Each row comes from the steps of one walk. Every step used is in the known rows, and no mark comes twice. Write the walk behind each row, first mark first.
In the rows, zero is written as 128.
Known rows
ruzu, mula, mukub, tema, pagen: [132 131  84 162 157  77 183 116  63 103  90 163 150 115 116 100 123 172
 116 152 183 112 168 124 116 178 131]
mukub, mula, ruzu, movasu: [128 144 112 127 168  80 173 142  65 134 115 126 121 116 115 105 143 148
 121 169 150 129 149 135 103 112 104]
kabasin, tisim, tema, mukub: [147 102 104 172 147  86 153 161 108 140 136 156 177 127 145  77 125 173
  96 125 136 130 157  82 131 162 167]
pagen, tema: [163 124 147 120 146 102 185 119 115 125 122 136 162 122 123  74  96 153
 117 136 121 134 152  93 155 133 152]
mula, ruzu: [167 142 116 161 155  97 184 141  87 111 139 159 132 103  99 101 109 142
 129 147 137 143 131 116 134 121 128]
ruzu, mula: [150 119 107 115 148 106 176 140 100 138 129 144 144 105 118  75 128 161
 144 143 144 131 124 114 126 133 141]
tisim, kabasin, mukub, mula: [147 110 118 121 162  68 170 173  91 140 115 143 128 147 141  91 139 175
  86 138 153 129 161 137 124 114 122]
kabasin, ruzu, movasu: [157 137 110 102 155  80 181 164  91 131 123 135 129 118 125  76 154 157
 139 168 140 125 157 100  94 121 152]
tisim, tema, pagen, kabasin: [182 108 122 136 135  93 181 106 101 124  93 143 179 142 101  85  77 153
  72 121 132 126 137  92 191 169 156]
mukub, mula, ruzu: [152 138 113 147 168  79 188 141  78 125 120 141 129 119 113 112 119 146
 107 147 156 138 148 141 123 113 114]
tema, tisim: [151 114 115 169 133 103 199 153  76 117 121 157 149 113 119  93 114 141
 119 126 139 130 131  98 124 129 153]
mukub, tema: [151 131 114 149 163  98 179 135  93 110 104 150 130 123 109  96  97 142
 110 130 145 134 141 109 139 140 147]
tisim, tema: [151 117 107 143 138 105 156 135 118 115 123 153 163 124 117  99 108 152
  96 129 132 137 124 104 167 147 155]
tema, pagen, kabasin, mukub, mula, ruzu, movasu: [168 131 141 109 169  55 199 130  48 148 104 113 138 139 114  88 120 172
  95 177 155 123 185 130 109 135 102]
pagen, tema, mukub: [172 118 142 150 144 104 195 117  98 135 127 139 160 126 139  61 121 159
 130 117 118 130 163  67 140 151 159]
kabasin, mukub, mula, ruzu: [159 134 129 141 173  68 189 161  79 130 134 141 127 123 130 108 129 171
 105 161 161 141 169 145 105 114 113]
mukub, tema, tisim, kabasin, ruzu: [158 120  98 167 152  58 204 171  54 109 114 160 128 144 127 105 137 147
  82 127 155 112 162  98  99 148 145]
kabasin, tisim, tema, ruzu: [144 100 109 165 136  76 165 163 110 143 137 144 178 127 136  81 117 160
  88 132 135 129 155  97 114 150 163]
tema, pagen, kabasin, ruzu: [212 123 131 121 154  68 222 136  85 131  99 140 153 138 107  69 101 156
 102 142 143 121 172  96 136 140 162]
tisim, kabasin, ruzu: [175 125 100 126 152  69 180 175  96 125 125 157 131 134 124  80 143 160
 108 137 139 125 151 105 121 118 148]
pagen, kabasin: [190 118 129 132 151 108 188 110 106 135 113 138 150 121  99  63  86 150
 114 127 128 130 128  96 165 125 149]
pagen, tema, mukub, mula, ruzu: [164 131 140 156 166  76 206 116  67 141 125 127 147 131 139  87 132 160
 105 134 139 130 179 103 118 142 121]
tema, tisim, kabasin, mukub, mula: [140  99 113 152 147  63 192 181  61 136 116 147 137 146 147 101 145 170
  79 129 157 120 163 130 105 120 122]
tema, pagen, kabasin, mukub, mula, ruzu: [191 125 144 133 169  56 216 131  62 138 106 129 146 142 113  92 100 169
  83 157 158 131 184 135 127 135 112]
tema, tisim, kabasin, mukub, mula, ruzu: [150 117 112 171 154  54 199 179  44 128 136 152 130 137 134 118 146 166
  83 143 158 125 167 137  98 120 100]
mula, ruzu, tema, tisim, kabasin: [145 116 107 193 129  78 185 155  45 111 137 155 125 115 108 106 146 145
 116 132 126 130 146 111  91 137 109]
mukub, mula, ruzu, tema, pagen, kabasin: [172 120 137 146 158  63 207 109  52 132  87 115 135 136  98  94 112 151
  96 143 144 129 180 138 114 145 106]

Which walk is each row?
[157 134 105 176 167  80 199 141  60 135 123 146 126 122 129 100 142 151
 120 132 153 134 159 119 108 130 121]  tema, mukub, mula, ruzu
[181 108 139 162 155  83 210 125  66 124 117 138 145 137 121  81  87 165
  90 135 147 119 162  91 123 154 142]  pagen, kabasin, mukub, tema, tisim
[177 115 141 155 154  64 189 134  73 136 117 129 154 120  94  75  94 162
 109 157 131 133 184 113 105 150 128]  mula, ruzu, tema, pagen, kabasin, tisim
[121 107 106 142 135  76 151 160  99 154 136 128 171 125 137  75 138 162
 100 152 131 122 158  94  96 152 155]  kabasin, tisim, tema, ruzu, movasu
[137 124 110 140 134  96 187 141  79 141 125 133 133 112 123  71 145 141
 140 143 128 126 143  94  92 126 144]  tema, ruzu, movasu
[142 136  97 183 159  79 184 120  68  84  83 171 150 121 110 109 106 157
  96 141 174 119 170 116 130 165 140]  mula, mukub, tema, pagen
[180  96 115 162 151  88 162 127 110 154 130 139 185 137 132  58 103 179
  82 122 130 121 157  70 151 168 165]  pagen, kabasin, tisim, tema, mukub
[140 114 133 174 148  61 204 166  40 123 132 128 127 121 137 111 156 170
 111 157 154 134 189 142  55 134 107]  kabasin, mukub, mula, ruzu, tema, tisim
[140 113  98 179 144  83 186 150  59 109 108 163 132 138 116 109 112 138
  86 113 144 118 134  99 128 148 133]  mukub, tema, tisim, kabasin
[151 109 107 139 135  91 200 137  85 151 134 138 141 107 128  69 139 153
 148 136 142 126 136 108  95 138 147]  tema, ruzu, mula
[154 125 135 144 159  73 196 156  78 108  98 156 137 138 124 100  97 161
  97 139 157 135 176 116 123 158 148]  kabasin, mukub, tema, pagen
[174 144 101 135 170  53 196 108  53 113  81 139 145 134 113  80 129 175
  93 172 172  97 199  97 101 171 139]  mula, mukub, tema, pagen, kabasin, ruzu, movasu
[198 112 146 127 148  81 205 132  91 134 106 143 158 136 112  67  88 170
 103 141 138 132 165 101 148 142 149]  tema, pagen, kabasin, mukub
[150 124 115 171 149  87 204 132  78 120 115 145 127 125 121  89 111 134
 111 123 146 130 151 102 108 149 151]  mukub, tema, ruzu
[196 126  91 125 163  72 193 111  88 140 124 140 156 108 120  55 142 198
 127 169 167 100 171 105 107 146 143]  pagen, kabasin, ruzu, mula, mukub
[187 124 139 154 144  79 202 107  63 119 105 132 139 120  85  82 102 149
 119 142 126 135 164 110 125 153 121]  mula, ruzu, tema, pagen, kabasin
[191 116 133 132 145  93 204 114  89 130  92 144 158 132  95  72  80 146
 104 126 134 128 140  98 165 143 151]  tema, pagen, kabasin
[174 101 123 133 152  88 151 130 127 145 124 134 188 133 115  66  81 172
  71 138 131 125 145  94 166 149 160]  pagen, kabasin, tisim, tema
[140 106 114 147 140  75 159 165 110 125 110 154 188 135 123  96  95 163
  78 137 142 132 158 109 146 163 162]  kabasin, tisim, tema, pagen
[157 132 129 166 139  80 193 142  64 105 112 148 132 111  98 103 125 144
 131 146 133 144 165 125 103 148 125]  mula, ruzu, tema, pagen
[154 115 148 152 154  51 204 156  52 130 136 133 150 147 146 106 132 174
  72 149 145 122 187 119 107 132 100]  pagen, tema, tisim, kabasin, mukub, mula, ruzu
[189 131 122  91 160  82 189 131  90 147 118 118 138 126 114  52 133 165
 123 163 134 115 157  88 113 125 151]  pagen, kabasin, ruzu, movasu
[185 132  91 134 178  64 194 101  76 126 112 139 144 120 120  67 130 193
 109 168 182  98 183 108 104 166 138]  pagen, kabasin, ruzu, mula, mukub, tema
[142 140  89 183 165  94 167 119  86  92 104 167 138 112 114 101 113 160
 105 142 165 121 156 111 127 148 137]  mula, mukub, tema
[148 116 111 147 131  92 171 138 101 109 101 157 172 133 112 106 101 148
  84 124 139 135 138 107 168 167 157]  tisim, tema, pagen
[146 132  92 205 154  79 192 118  70 104 112 162 139 114 124  92 128 154
 110 135 165 116 168 107  97 154 140]  mula, mukub, tema, ruzu
[133  94  99 144 135  74 164 157 104 160 147 133 179 119 143  72 134 175
 106 146 145 122 153 107 100 163 157]  kabasin, tisim, tema, ruzu, mula
[155 120 116 142 162  75 165 163  90 117 121 159 122 143 126  93 114 167
  92 134 147 130 155 112 131 141 129]  tisim, kabasin, mukub, tema
